Each row was made from one small tree. The marks that hang from a mark follow it in brackets, in alphabetical order. Every link used is in the known rows. Write each row's tree.
Known rows:
R{J Q}: [-0.07  0.07 -0.03 -0.30 -0.13  0.30 -0.30 -0.05  0.01  0.39  0.04  0.21
 -0.17 -0.44  0.37  0.09  0.23 -0.10  0.02 -0.20 -0.30  0.22  0.49  0.01]
J{W{R{N{E H}}}}: [-0.14  0.30  0.15 -0.18 -0.12 -0.17  0.20 -0.12  0.02 -0.07 -0.27  0.11
 -0.42 -0.63  0.80 -0.09  0.02 -0.34 -0.24 -0.37 -0.22  0.34  0.35  0.39]
H{D{R{J}} N{E}}: [ 0.02  0.12  0.42 -0.43  0.01 -0.08 -0.33 -0.47  0.18  0.21  0.43  0.04
 -0.14 -0.46  0.77 -0.23  0.02 -0.07 -0.17  0.10  0.04  0.30  0.27  0.13]
W{R}: [-0.16  0.08  0.04 -0.26 -0.29  0.22  0.11 -0.19  0.04  0.12 -0.34  0.09
 -0.22 -0.42  0.34  0.37  0.16 -0.35  0.22 -0.11 -0.19  0.34  0.35 -0.10]
R{J N{H} Q}: [-0.22  0.10 -0.14 -0.12 -0.09  0.29 -0.29  0.07 -0.07  0.35 -0.04  0.17
 -0.25 -0.59  0.64 -0.14  0.14 -0.10 -0.33 -0.25 -0.36  0.32  0.60  0.29]
G{F W{R{N}}}: [-0.14  0.26 -0.04 -0.03 -0.34  0.18  0.15 -0.32  0.02  0.33 -0.54 -0.03
 -0.19 -0.36  0.37  0.17  0.25 -0.63 -0.27 -0.19 -0.49  0.14  0.49  0.00]
F{G{W{R{J Q}}}}: [-0.01  0.18 -0.07 -0.05 -0.31  0.39  0.04  0.00  0.08  0.34 -0.11  0.16
 -0.15 -0.24  0.57  0.07  0.45 -0.40 -0.02 -0.22 -0.36  0.08  0.76 -0.13]
D{R{Q}}: [-0.11  0.01  0.10 -0.52 -0.08  0.17 -0.12 -0.24  0.15  0.21  0.07  0.16
  0.16 -0.43  0.27  0.43  0.22 -0.27  0.02 -0.04 -0.32  0.63  0.30  0.04]
N{Q}: [-0.03 -0.06  0.05 -0.48 -0.13  0.04  0.01 -0.14 -0.16  0.22 -0.04  0.02
 -0.21 -0.35  0.18  0.17  0.00 -0.02  0.01 -0.35 -0.34  0.37  0.10  0.04]
W{R{N}}: [-0.26  0.21 -0.06 -0.19 -0.35  0.16  0.01 -0.22  0.13  0.18 -0.41  0.12
 -0.13 -0.54  0.37  0.18  0.14 -0.40  0.00 -0.12 -0.23  0.41  0.57  0.00]
W{R{J N Q}}: [-0.19  0.24 -0.23 -0.13 -0.33  0.22 -0.17 -0.06  0.14  0.37 -0.18  0.25
 -0.02 -0.69  0.52  0.02  0.19 -0.28 -0.06 -0.19 -0.28  0.28  0.86  0.06]
N{E Q W}: [ 0.22  0.05  0.19 -0.30  0.12 -0.41  0.00 -0.06 -0.27  0.10  0.34 -0.02
 -0.19 -0.56  0.47 -0.14 -0.02  0.19  0.01 -0.40 -0.30  0.13 -0.01  0.27]
H{N{E}}: [-0.15  0.18  0.31 -0.40 -0.20 -0.01  0.00 -0.34 -0.03  0.09  0.02  0.07
 -0.32 -0.16  0.45 -0.08  0.17 -0.22  0.00 -0.24 -0.12  0.16  0.25 -0.05]
J{W{R{N}}}: [-0.22  0.32  0.04 -0.40 -0.34  0.06  0.07 -0.23  0.28  0.15 -0.43  0.11
 -0.24 -0.56  0.41  0.11  0.13 -0.44 -0.02 -0.21 -0.28  0.40  0.61  0.19]
F{G}: [-0.10  0.09  0.17 -0.23 -0.10  0.34 -0.06 -0.17  0.04  0.14 -0.19  0.14
 -0.39 -0.07  0.43  0.10  0.24 -0.17 -0.02 -0.14 -0.19  0.33  0.42 -0.21]
G{F W{R{N Q}}}: [-0.17  0.25 -0.16 -0.10 -0.35  0.20  0.12 -0.23  0.07  0.39 -0.42  0.09
  0.02 -0.41  0.35  0.20  0.30 -0.64 -0.33 -0.30 -0.57  0.18  0.64  0.04]
G{F W{R}}: [-0.03  0.11  0.07 -0.13 -0.28  0.24  0.24 -0.28 -0.07  0.28 -0.45 -0.06
 -0.27 -0.22  0.33  0.38  0.28 -0.57 -0.06 -0.20 -0.45  0.08  0.29 -0.10]
W{R{N{E}}}: [-0.17  0.30  0.07 -0.06 -0.24 -0.13  0.04 -0.26  0.07  0.03 -0.23  0.15
 -0.12 -0.61  0.54 -0.02  0.10 -0.33 -0.09 -0.24 -0.20  0.31  0.45  0.01]
D{R}: [-0.08 -0.01  0.22 -0.46 -0.06  0.14 -0.09 -0.31  0.12  0.16 -0.04  0.01
 -0.05 -0.38  0.31  0.41  0.17 -0.26  0.08  0.07 -0.24  0.58  0.15  0.02]
G{W{R{J Q}}}: [-0.05  0.13 -0.10 -0.18 -0.38  0.30  0.00 -0.04  0.05  0.41 -0.10  0.09
 -0.03 -0.46  0.37  0.20  0.39 -0.44  0.05 -0.21 -0.43  0.10  0.58  0.02]
H{D N{Q}}: [-0.16 -0.05  0.17 -0.68 -0.22  0.09 -0.07 -0.35  0.03  0.28  0.11  0.02
 -0.19 -0.25  0.31 -0.08 -0.08 -0.04 -0.12 -0.23 -0.13  0.33  0.21  0.08]
H{D{R} N{W}}: [-0.05  0.03  0.39 -0.59 -0.05  0.01 -0.21 -0.42  0.25  0.25  0.34 -0.07
 -0.02 -0.41  0.59  0.03  0.08 -0.14  0.04  0.26 -0.01  0.42  0.27  0.25]

Which tree is each row?
[-0.13  0.11 -0.15 -0.30 -0.31 -0.06  0.13 -0.15 -0.02  0.19 -0.27  0.08
 -0.06 -0.61  0.32  0.12 -0.03 -0.22 -0.05 -0.34 -0.32  0.43  0.43  0.10]	W{R{N{Q}}}
[ 0.15  0.09  0.24 -0.45 -0.06 -0.39  0.09 -0.17 -0.23  0.14  0.38 -0.05
 -0.23 -0.36  0.52 -0.25  0.00  0.10  0.05 -0.38 -0.19  0.05  0.13  0.25]	H{N{E Q W}}
[ 0.04  0.17  0.05  0.00 -0.30  0.36  0.06 -0.08  0.03  0.29 -0.21  0.04
 -0.36 -0.19  0.59  0.05  0.39 -0.39  0.02 -0.11 -0.29  0.05  0.62 -0.16]	F{G{W{R{J}}}}
[-0.06  0.11 -0.05 -0.19 -0.29  0.26  0.22 -0.21 -0.02  0.34 -0.34  0.07
 -0.06 -0.26  0.28  0.43  0.33 -0.59 -0.10 -0.30 -0.53  0.13  0.43 -0.05]	G{F W{R{Q}}}
[ 0.11  0.11  0.03 -0.08 -0.15  0.10 -0.08  0.02 -0.02  0.30  0.01  0.00
 -0.30 -0.65  0.64  0.08  0.16 -0.08  0.32 -0.02 -0.15  0.07  0.50  0.13]	N{W{R{J}}}
[ 0.14  0.14  0.16 -0.35 -0.19 -0.39  0.30 -0.14 -0.19  0.07  0.25 -0.04
 -0.17 -0.48  0.64 -0.12 -0.03 -0.05  0.22 -0.39 -0.13  0.07  0.26  0.21]	H{N{E Q W{R}}}
[ 0.23  0.01 -0.07 -0.21 -0.10 -0.10  0.02  0.07 -0.20  0.32  0.16 -0.03
 -0.22 -0.71  0.57  0.01 -0.01  0.13  0.29 -0.24 -0.24  0.08  0.37  0.26]	N{Q W{R{J}}}
[-0.22  0.13 -0.23 -0.02 -0.23  0.27 -0.06  0.09 -0.04  0.28 -0.20  0.18
 -0.20 -0.70  0.74  0.00  0.13 -0.25 -0.17 -0.25 -0.27  0.29  0.71  0.24]	W{R{J N{H} Q}}
[-0.12  0.05  0.18 -0.60 -0.12  0.25 -0.35 -0.37  0.29  0.41  0.36  0.14
  0.06 -0.43  0.57  0.00  0.13 -0.16 -0.11  0.10 -0.08  0.42  0.54  0.12]	H{D{R{J Q}} N}
[ 0.15  0.17  0.06 -0.59 -0.01 -0.21 -0.21 -0.23  0.12  0.36  0.14  0.00
 -0.11 -0.71  0.48 -0.10  0.00 -0.03 -0.19 -0.23 -0.40  0.51  0.41  0.48]	D{R{J{W} N{Q}}}
[ 0.08  0.05 -0.03 -0.38  0.00 -0.10 -0.27 -0.20  0.00  0.37  0.17  0.01
  0.02 -0.68  0.44 -0.05 -0.01  0.03 -0.20 -0.11 -0.35  0.51  0.37  0.26]	D{R{J N{Q}}}
[-0.09  0.14  0.10 -0.11 -0.34  0.32  0.25 -0.16  0.06  0.16 -0.34  0.03
 -0.26 -0.09  0.43  0.21  0.40 -0.52  0.01 -0.14 -0.31  0.21  0.50 -0.21]	F{G{W{R}}}
[ 0.04  0.08 -0.01 -0.06  0.09 -0.23 -0.14  0.02 -0.36  0.17  0.18  0.03
 -0.39 -0.69  0.76 -0.42 -0.13  0.18 -0.41 -0.48 -0.31  0.20  0.19  0.40]	R{J N{E H Q}}
[-0.06  0.03 -0.22 -0.07 -0.16  0.05  0.07  0.07 -0.25  0.25 -0.13  0.00
 -0.33 -0.73  0.71 -0.08 -0.10 -0.03 -0.16 -0.35 -0.30  0.30  0.45  0.34]	W{R{J N{H Q}}}
[-0.11 -0.22  0.10 -0.43  0.02  0.10 -0.04 -0.08 -0.19  0.15  0.07 -0.02
 -0.32 -0.46  0.47  0.02 -0.18  0.09 -0.29 -0.29 -0.23  0.44 -0.08  0.29]	N{H{D} Q}
[ 0.07  0.00  0.01  0.04 -0.03  0.16  0.02  0.15 -0.21  0.20  0.00 -0.06
 -0.46 -0.67  0.88  0.05  0.08 -0.04  0.21 -0.07 -0.13  0.09  0.36  0.32]	N{H W{R{J}}}
[-0.09  0.11  0.12 -0.42  0.04 -0.06 -0.41 -0.27  0.36  0.33  0.32  0.12
  0.34 -0.79  0.52 -0.02  0.09 -0.11 -0.29  0.14 -0.20  0.60  0.49  0.37]	H{D{R{N{W} Q}}}
[-0.03  0.29  0.04 -0.54 -0.07  0.02 -0.33 -0.20  0.33  0.40  0.11  0.17
  0.03 -0.69  0.51 -0.01  0.20 -0.24 -0.22 -0.11 -0.38  0.52  0.69  0.38]	D{R{J{W} N Q}}
[-0.02  0.27 -0.09  0.07 -0.30  0.21 -0.01 -0.23 -0.01  0.48 -0.39 -0.04
 -0.30 -0.46  0.54  0.00  0.25 -0.50 -0.26 -0.15 -0.47 -0.01  0.64  0.06]	G{F W{R{J N}}}
[-0.21  0.14  0.39 -0.44 -0.15  0.01 -0.17 -0.44  0.12  0.11  0.14  0.09
 -0.26 -0.25  0.53 -0.21  0.04 -0.16 -0.19 -0.13 -0.01  0.22  0.21 -0.02]	H{D N{E}}
[-0.24  0.36 -0.06 -0.47 -0.36  0.07  0.05 -0.16  0.33  0.20 -0.34  0.25
 -0.03 -0.60  0.38  0.14  0.19 -0.46 -0.07 -0.32 -0.35  0.44  0.76  0.22]	J{W{R{N Q}}}
[ 0.11 -0.05  0.42 -0.22  0.35 -0.26 -0.16 -0.18 -0.04  0.00  0.47 -0.06
 -0.12 -0.71  0.91 -0.08 -0.06  0.06 -0.22  0.09 -0.03  0.44 -0.11  0.46]	N{E H{D{R}} W}
[ 0.06  0.15  0.15 -0.62 -0.03  0.09 -0.24 -0.17  0.25  0.35  0.17  0.17
 -0.06 -0.55  0.46  0.19  0.23 -0.18  0.01 -0.11 -0.34  0.45  0.48  0.30]	D{R{J{W} Q}}
[-0.13  0.15 -0.02 -0.17 -0.37  0.34  0.21 -0.10  0.10  0.20 -0.25  0.16
 -0.04 -0.13  0.40  0.25  0.45 -0.52 -0.03 -0.26 -0.39  0.25  0.62 -0.17]	F{G{W{R{Q}}}}
[ 0.20 -0.08  0.18 -0.19  0.22 -0.36  0.11  0.09 -0.45  0.03  0.34 -0.08
 -0.35 -0.57  0.69 -0.17 -0.10  0.23 -0.10 -0.44 -0.29  0.17 -0.15  0.45]	N{E H Q W}
[-0.07 -0.12  0.11 -0.35  0.13  0.26 -0.34 -0.11  0.08  0.29  0.32  0.13
 -0.06 -0.66  0.75  0.10  0.02 -0.03 -0.27  0.06 -0.15  0.53  0.26  0.32]	N{H{D{R{J Q}}}}
